Each row was made from one small tree. The marks that hang from a mark follow it in brackets, in alphabetical order. Every link used is in the known rows. Write each row's tree.
(in the rows, 128 means zero)
Known rows:
zomim(darinab(letip)): [128 126 149 114 125 152 119 116 174 133 163 113  88 139 168 147 135 136
 106 124 139 122 203 102 134 135 132 103 125 127 139 112 135 149 145 112
 145 100 139  97 104 175 156 160 154  47 153 129 137 125 118 109 134 148
 121 135 134 161 131 108]
tosa(boten): [136  90 130 149 106 124  98 139 151 157 114 110 148 130 113 102 136 124
 135 123 135  95 169 122 115 116 155 108 151 138 148 121 153 141 110 127
 124 132 112 107 111 117 121 126 140 111 125 109 126 120 130 117 133 117
 135 133 121 130 141 143]
matu(tosa(boten)): [145  72  99 145 117 120 100 120 134 154 132 108 153 128 109 105 136 131
 139 123 139 101 126 107 112 109 167 114 138 149 151 127 180 151  93 146
  95 141 123  94 105 101  99  77 139 116 121 107 115 116 134 117 152 119
 146 171 130 122 144 150]
kili(tosa(nepa(darinab)) veli(sadunu vurofe)): [112 190  74 169 145 137 172 135  55  90 119 160 166 105 108 136  36 140
 126 127 101 136  80 155 161 166  90 142 156 143 108 189  85  96 115 130
 208  85 135 165 187  65  90 152 132 167 114 136 141 161  93 162 139 103
  96  67  92 131 136  85]
nepa(tosa): [ 98  83 108 123 127 152 124 135 144 164 153 122 127 121 128 106 120 159
 158 158 114 114 130 124 129 161 134 108 134 137 139  77 113 125  99 120
 128 107 100 116  90 124 134  98 137  78 120 125 128 135  74 119 140 106
 127 131 136 151 150 118]
darinab(zomim): [105  92 159 136 111 139 135 119 167 123 145 111 110 138 135 121 146 133
 140 133 156 136 152 132 128 147 144 109 145 133 118  77 161 174 139 100
 129 160 117 103  96 179 143 150 125 108 144 108 115 129 117 111 136 163
 134 133 136 143 143 122]
veli(vurofe): [ 92 109 115 137 116 127 138 147 147 135 109 105 127 126 173 101 108 156
 137 151 125 120 155 141 148 151 134 123 129 147 134 105 124 148 109 134
 184 102 132  98 113 147 141 127 153  95 128  94 137 126 123 113 182 122
 125 106 108 140 153 138]
kili(tosa(boten) veli(sadunu)): [133 118  97 193 133 131 148 125 108 115 145 147 181 106  68 107  75 127
 138 117 142  96 105 138 131 131 101 124 189 149 141 197 144 135 112 104
 191 127 105 164 169  64  81 176 137 151 107 128 135 155  93 155 104 115
 103  94 117 125 157 111]
kili(veli(sadunu)): [ 99 126 122 167 130 148 168 140 156 122 133 124 148 101 112 130  76 139
 148 117 135 136 122 146 144 124 120 104 153 124 112 141 136 146 120  97
 192 128 129 126 143 118 100 185 155 100 127 145 148 136  69 129 141 117
 101  84 127 143 149 129]
nepa(darinab(letip zomim) tosa(boten)): [142  92 138  49 131 128 101 100  85 110 183 132  74 164 139  52 122 135
 134 144 107 118 128 102 125 174 132 113 164 149 129  75 111  99 127 122
 104  99  67 155  99 151 132 122  97 146 100 105  98 125 160 138 122 108
 114 132 148 150 103 113]
boten(darinab(letip(zokef) zomim) tosa): [130 123 169  88 152 121 142 120 187 134 123 132  63 141 178 144 185 132
 128 153 137 153 128 142 112 109  85 144  78 107 140  93 135 168 162 119
 127 176 149 147 107 192 193 124  96 101 151 116 111 134 173 122  95 184
 128 148 152 116 122 157]
vepi(veli(sadunu vurofe)): [ 58 139 125 162 128 171 189 165 150 126 118 105 140 143 160  68  65 150
 128 132 104 135 134 173 175 140 118 135 128 152 101 163 114 131 108 111
 239  93 119 102 150 101 134 147 186 136 112 142 156 144 103 146 210  70
  95  80  96 132 149 155]
zokef(letip): [ 83 113 145 154 104 132 131 129 167 133 136 129 115 131 179 147 163 137
 155 142 139 112 167 121 131 102 141  94 106 179 139  97 128 164 155 107
 144 144 131  98 130 167 130 175 173  83 120 131 151 104  86  98 141 122
 140 120 129 144 160 127]
veli(sadunu vurofe): [ 69 118  99 148 122 142 169 157 148 138 119 116 121 128 165 105  73 166
 137 147 116 126 152 160 162 142 117 134 140 145 127 129 107 144 100 126
 217  89 127 120 126 135 135 147 175 125 124 112 134 139 123 127 196 101
  94  58 116 145 146 150]
tosa(nepa(darinab(letip))): [133 165 140  88 127 135 111 120 108 113 139 125 114 132 138 154 134 127
 112 137  98 132 150 102 128 150 136 102 122 122 107 102 108 115 133 132
 103 121 140  95 136 153 134 121 112 121 136 147 122 118 125 112 129 132
 127 130 139 156  88 128]
vurofe(veli): [122 101 125 146 112 146 142 131 185 145 107 137 145 106 121 151 145 166
 134 131 138 150 126 129 130 171 124 109 108 103 128 116 108 143 136 116
 109 133 118  87 116 150 113 138 151  90 138 117 148 118  77 101 131 118
 138 132 105 120 168 135]
matu(tosa(nepa) veli(sadunu)): [117 144  81 167 151 132 145 113 131 125 154  83 165 113  82 185 128 141
 158  90 148 169  80 120 131 106 166 147  97 126 103 163 170 140  92 144
  86 163 137  97 132  96  93  86 167 141 148 177 136 120  81 123 175 102
 138 141 138 140 157 148]
sadunu(veli): [123  84 130 173 111 134 127 130 159 127 113 124 160 103 116 135 150 132
 153 131 134 134 120 134 124 142 126  99 132  92 122  82 146 153 105 107
 124 138  93 105 114 157 134 126 146  75 129 115 166 125  68 117 159 138
 130 137 159 143 161 135]
nepa(tosa(boten(darinab))): [131  76 101 129 134 139 111 148 143 185 134 141 138 125 116  80 144 142
 135 137 115 101 138 127 102 107 138 142 136 115 155 113 106  92 108 148
 118 100 111 142  87  86 129  96 139 109 109 124 140 124 129 137 117 111
 136 140 123 117 131 118]
kili(tosa(nepa) veli(sadunu vurofe)): [ 91 178 104 192 131 127 169 144  84 101 125 141 184 104  96 136  51 127
 116 133 133 133  84 153 166 166  92 151 157 156 104 208 111 125 116 118
 204 113 147 152 191  82  90 167 127 176 123 144 148 169  78 156 130 117
 117  83 101 129 151 111]
darinab(letip zomim): [102 119 181  94 121 123 135 100 163  98 177  98  85 145 154 110 155 133
 114 145 147 135 157 110 140 162 126 109 149 142 107  73 152 175 151  99
 139 150 133 104 112 214 147 167 114 124 146 107 114 125 141 100 133 170
 126 140 150 150 127 142]
tosa(boten nepa(darinab)): [161 137 122 132 108 130  85 142  96 143 100 134 157 123 103 141 121 102
 128 114 114 103 145 121 109 113 172 108 144 120 136 133 125  94 118 144
  86 123 120 112 133  88 114 110 130 139 128 131 116 119 143 129 123 112
 139 130 120 129 108 117]
tosa(boten nepa(darinab(letip(zokef) zomim))): [174 134 181  71 115 106  84 105  84  93  99 120  89 158 125 122 137  70
 118 116 131 120 136 124 124 154 141  96 123 113 121 102 148 119 142 116
  63 129 123 128 138 151 142 128 100 139 138 104  78 107 188  99 121 125
 120 126 153 125  78 139]
tosa(boten(darinab(letip(zokef) zomim)) nepa): [157 141 200 100 117 100 107 125 141 123 101 120 106 146 127 128 174  64
  86 111 151 124 147 130 111 111 135 145 103  99 116 131 151 132 166 122
  75 146 160 132 130 163 152 142 106 149 146 118 101 103 202 100  96 159
 141 147 143 101  83 147]
zokef(letip(darinab)): [ 70 112 148 133  95 117 138 107 165 139  90 141 112 139 202 157 173 142
 150 121 125 114 172 148 137  86 133 117  82 154 142  95 134 155 146 129
 145 118 143  96 120 171 140 167 177  49 103 133 132 109  91  91 151 107
 130 112 126 132 130 132]
nepa(darinab tosa): [118  91  79 101 144 163 123 125 114 153 144 148 107 121 146 107 110 160
 169 149  88 120 117 129 129 160 125  96 128 127 137  61  95  99  92 136
 115  93  83 125  91 103 139  81 137  67 114 119 127 127  85 129 149  90
 111 115 128 159 142 100]
vurofe(veli(sadunu)): [103 114 111 157 122 157 172 141 183 144 118 143 136 113 123 155 109 170
 136 133 130 166 122 141 147 157 112 117 113  96 123 144  97 139 126 110
 147 118 113 109 127 130 111 164 163 113 131 135 147 136  74 115 145  95
 105  87 108 125 167 135]

Write each row's tree:
[155  73 149  33 137 118 100  99  81 109 140 132  49 162 139  53 117 111
 153 147 112 116 116 124 130 177 123  98 131 135 147  66 126 105 125 116
  82  95  74 158 105 138 156 104 105 100 109  80  78 115 173 110 130  87
  96 120 164 138 104 126]
nepa(darinab(letip(zokef) zomim) tosa(boten))
[121 103 194  78 122 116 137 102 159 104 132  98  64 149 158 116 150 110
 133 142 151 132 147 135 136 166 114  93 110 129 119  62 160 183 146  88
 118 145 133 105 113 204 164 153 117  77 150  87  93 117 152  75 137 152
 110 127 164 139 114 153]
darinab(letip(zokef) zomim)
[123 171 112 155 137 145 123 162 178 182 103 144 159 104 123 194 177 142
 120 139 123 145 130 127  97  75 120 163  90 102 134 144 112 133 140 157
 106 176 167 126 112 117 153  89 105 139 153 175 149 145 114 153  83 174
 168 164 123 112 129 137]
boten(darinab tosa(nepa))
[134 106 159  96 125 149 124 115 170 140 122 116  70 135 171 145 134 115
 126 122 138 113 190 129 131 140 122  91  87 118 146  96 144 152 144 102
 123  97 143 106 112 156 175 143 163   4 157 108 117 115 133  78 137 131
 103 121 150 155 125 128]
zomim(darinab(letip(zokef)))
[127 183 143 120 147 129 118 147 168 156 131 127 130 114 141 181 179 136
  97 154 113 149 142 105 113  84 102 160  91 106 128 144 100 138 150 152
 114 172 172 124 126 156 155 103  86 152 153 178 147 139 130 141  76 180
 162 170 134 118 107 160]
boten(darinab(letip) tosa(nepa))
[146  75  83 103 128 144  96 132  91 161 137 149 124 130 119  80 107 144
 159 139  90  91 126 121 112 142 145 102 152 133 163  91 104  80  93 143
 103  81  69 141  94  77 121  83 135  98  92 107 117 124 124 136 136  72
 115 123 131 137 134 103]
nepa(darinab tosa(boten))
[ 69 111 178 124  96 111 144  93 165 113 108 136  94 155 203 150 177 132
 146 114 143 133 165 148 145  98 136 127  93 157 127  77 149 167 173 111
 133 139 137 108 110 206 153 186 160  81 112 117 116 114 106  92 139 137
 136 121 129 137 132 112]
zokef(letip(darinab(zomim)))
[135 166  98 132 135 150 108 143 125 159 107 147 143 109 120 185 138 141
 144 141  99 140 116 119 110 110 132 125 109 117 138 123 109 117 119 152
  99 156 127 122 123 110 142  76  97 124 143 154 127 148 105 154  98 138
 146 142 127 137 130 133]
boten(tosa(nepa(darinab)))
[162 185 113 137 143 113 128 110  48  82 153 155 160 123  71 131  72 102
 106 111 107 111 102 110 137 146  99 121 180 143 116 210 108  92 131 120
 154 103 126 172 204  78  80 169 104 190 108 154 128 149 122 159  88 111
 101  99 118 132 104 106]
kili(tosa(boten nepa(darinab(letip))) veli(sadunu))
[139 115 107 173 117 100 125 136  82 110 123 135 179 116  98  72  81 130
 124 134 148  88 108 137 149 157 105 137 178 179 136 181 135 132 116 125
 188 105 123 156 164  86  92 145 124 150 102  89 147 143 121 149 123 120
 125 126  98 108 164 111]
kili(tosa(boten) veli(vurofe))
[145 139  73 128 145 104 140 111  52  83 139  99 131 149 115 111  90 134
 138  88 139 171  67 128 149 130 177 173 135 143 105 168 154 101  98 162
  95 121 105 149 128  92  93  93 152 216 122 135 113 121 165 158 202  83
 122 122 121 122 138 126]
matu(tosa(boten nepa(darinab(zomim))) veli(sadunu vurofe))
[178 159 106 163 128 124 104 121  56 109 117 162 195 105  51 144 104 100
 122 100 120  98  93 118 117 139 129 113 170 139 132 180 129  91 128 129
 106 131 122 149 177  54  79 127  98 160 114 131 132 142 106 157  73 126
 136 139 106 116 122  86]
kili(tosa(boten nepa(darinab)) veli)
[162 163 136  81 144 126 104 133 110 137  91 138  89 127 149 174 139 114
 145 152  93 135 122 127 119 137  99 110  78 104 142 113 112 129 122 143
  87 148 137 129 147 132 168  70  88 105 146 136 105 133 143 115 101 121
 124 133 149 130 101 165]
boten(tosa(nepa(darinab(letip(zokef)))))
[138  99 126  85 142 125 110 132 135 153 165 134 120 133 138  73 150 143
 114 144 109 104 147 104 116 116 118 138 134 127 146 111  97  97 124 142
 122  88 119 143  97 125 132 114 128 123 104 123 139 116 144 131 110 113
 132 148 136 126 109 127]
nepa(tosa(boten(darinab(letip))))
[147 134 166 151 107 126 115 141 150 146 118 124 155 133 101 140 170  90
  89 109 156 125 149 128 105  89 163 156 133 103 120 132 148 124 158 132
  87 156 155 125 111 131 127 141 109 179 145 142 125 118 170 134  97 176
 162 157 123 105 106 114]
tosa(boten(darinab(zomim)) nepa)
[137 172 106 162 128 121 150 126  28  72 128 159 160 132  85 102  39 108
 107 115 127 130  78 151 159 157 112 151 188 149 109 201 115  95 133 116
 183 103 113 194 184  77  83 171 105 236 107 123 122 163 142 180 117 115
 109  80 100 111 128  78]
kili(tosa(boten nepa(darinab(zomim))) veli(sadunu vurofe))
[122 147 125 105 154 137 133 134 186 160 142 136 107 123 172 151 181 163
 120 158 114 144 149 109 107  93  87 151 103 115 147 118 107 149 141 145
 144 161 157 130 109 167 163 115 105 116 142 144 146 134 141 143  93 180
 141 155 133 123 125 154]
boten(darinab(letip) tosa)
[156 127 144 123 103 123  93 124  98 119 115 133 135 138  98 130 134  95
 117 110 132 121 140 123 110 128 173 115 155 122 120 117 149 113 139 129
  77 148 106 126 114 126 120 128 104 171 142 121 103 123 154 132 118 138
 138 135 129 123 107 106]
tosa(boten nepa(darinab(zomim)))
[132 126 140  95 155 129 137 136 183 160 106 135  86 126 175 152 176 141
 137 154 117 140 133 136 108  99  81 136  64 102 155 110 119 153 138 134
 130 153 157 137 116 157 183 103 114  72 146 125 126 123 153 115 103 157
 124 141 147 115 124 166]
boten(darinab(letip(zokef)) tosa)
[134 179  94 198 136 117 157 164  84 118 108 156 203 107  83 123  72 119
  91 115 131 117  95 156 144 103 101 183 158 135 121 236 102  93 129 136
 201  92 157 179 186  56  86 171 133 204 108 150 158 153 133 175 109 120
 122  94  90  90 132 102]
kili(tosa(boten(darinab) nepa) veli(sadunu vurofe))
[ 77 135 112 158 132 138 174 152 127 113 113 123 138 109 146 104  51 156
 141 138 132 135 115 158 170 138 108 128 148 141 107 149 116 139 119 113
 229  89 129 130 147 116 103 182 166 121 115 124 159 139  91 136 173  99
  90  66 108 135 149 126]
kili(veli(sadunu vurofe))
[132 167 179  97 147 118 130 128 163 134 108 129  85 138 149 176 185 103
 110 142 137 163 119 134 114 112  95 154  66 105 125 118 134 152 166 128
  90 186 167 141 123 177 181 115  80 137 163 146 109 135 167 123  77 189
 149 159 158 109 105 155]
boten(darinab(letip(zokef) zomim) tosa(nepa))
[175 132  65 124 134  94  97 122  53 110 113  95 166 123 108 122 118 134
 146  98 130 138  81 113 128 127 182 152 119 146 123 156 153  88  81 187
  73 132 116 118 129  72  90  48 156 164 120 124 130 100 157 140 191  79
 149 162 111 116 137 132]
matu(tosa(boten nepa(darinab)) veli(vurofe))
[150 159 190 109 115 107 110 129 142 121 139 116 130 149 118 127 175  94
  68 117 149 130 160 107 111 107 145 153 133 113 111 135 138 125 171 129
  91 150 164 124 122 175 126 157  99 195 140 143 123 117 189 126  93 179
 157 161 137 111  84 126]
tosa(boten(darinab(letip zomim)) nepa)
[137  95 150 143 117 126 120 130 173 146 133 132 127 138 137 103 167 123
 109 107 159 117 155 137 107  93 150 144 149 116 141 108 152 137 149 126
 119 143 129 131  93 149 141 148 127 139 138 114 129 117 169 135 113 169
 144 145 122 113 125 115]
tosa(boten(darinab(zomim)))
[169 132  59 145 146 122 117 112  80 121 140 106 162 121  78 156 112 128
 161  73 125 148  84 109 118  92 182 143 126 119 123 171 163  96  86 163
  70 136 106 125 139  53  79  73 162 163 122 164 124 111 128 148 175  73
 126 136 132 129 137 132]
matu(tosa(boten nepa(darinab)) veli(sadunu))
[131  87 117  45 149 140 120 107 103 130 141 136  58 140 161  98 113 140
 167 158  81 120 119 131 136 188 102  78  97 122 144  54  95 106 104 122
 106  78  92 134 109 136 160  80 133  37 111  98 101 115 123  94 143  77
  88 107 153 153 109 132]
nepa(darinab(letip(zokef)) tosa)
[162 183 153 155 134 105 115 121 103 107 147 146 190 107  69 141 149  93
  77 115 140 108 118 104 113 115 101 150 153 124 121 202 125 107 155 131
 125 140 169 151 180 100  88 158  86 181 116 151 154 133 134 148  56 170
 153 164 117 101 102 108]
kili(tosa(boten(darinab(letip)) nepa) veli)
[156 151 137 101 139  74 118 103  95  85 155  78 138 150 130 109 171 122
  90  99 167 163  92  99 133 113 169 196 109 143  94 159 163 117 137 167
  76 156 157 128 120 157 104 102 125 222 134 132 141  98 196 142 160 147
 165 198 127  98 116 139]
matu(tosa(boten(darinab(letip zomim)) nepa) veli(vurofe))
[122 163 144 151 135 141 133 145 175 162 121 140 135 121 129 187 181 127
 107 134 145 165 124 133 101  85 125 170  99 101 120 130 133 145 157 138
 103 200 161 139 102 152 156 113  82 165 162 167 135 151 131 155  72 201
 170 168 130 108 129 123]
boten(darinab(zomim) tosa(nepa))
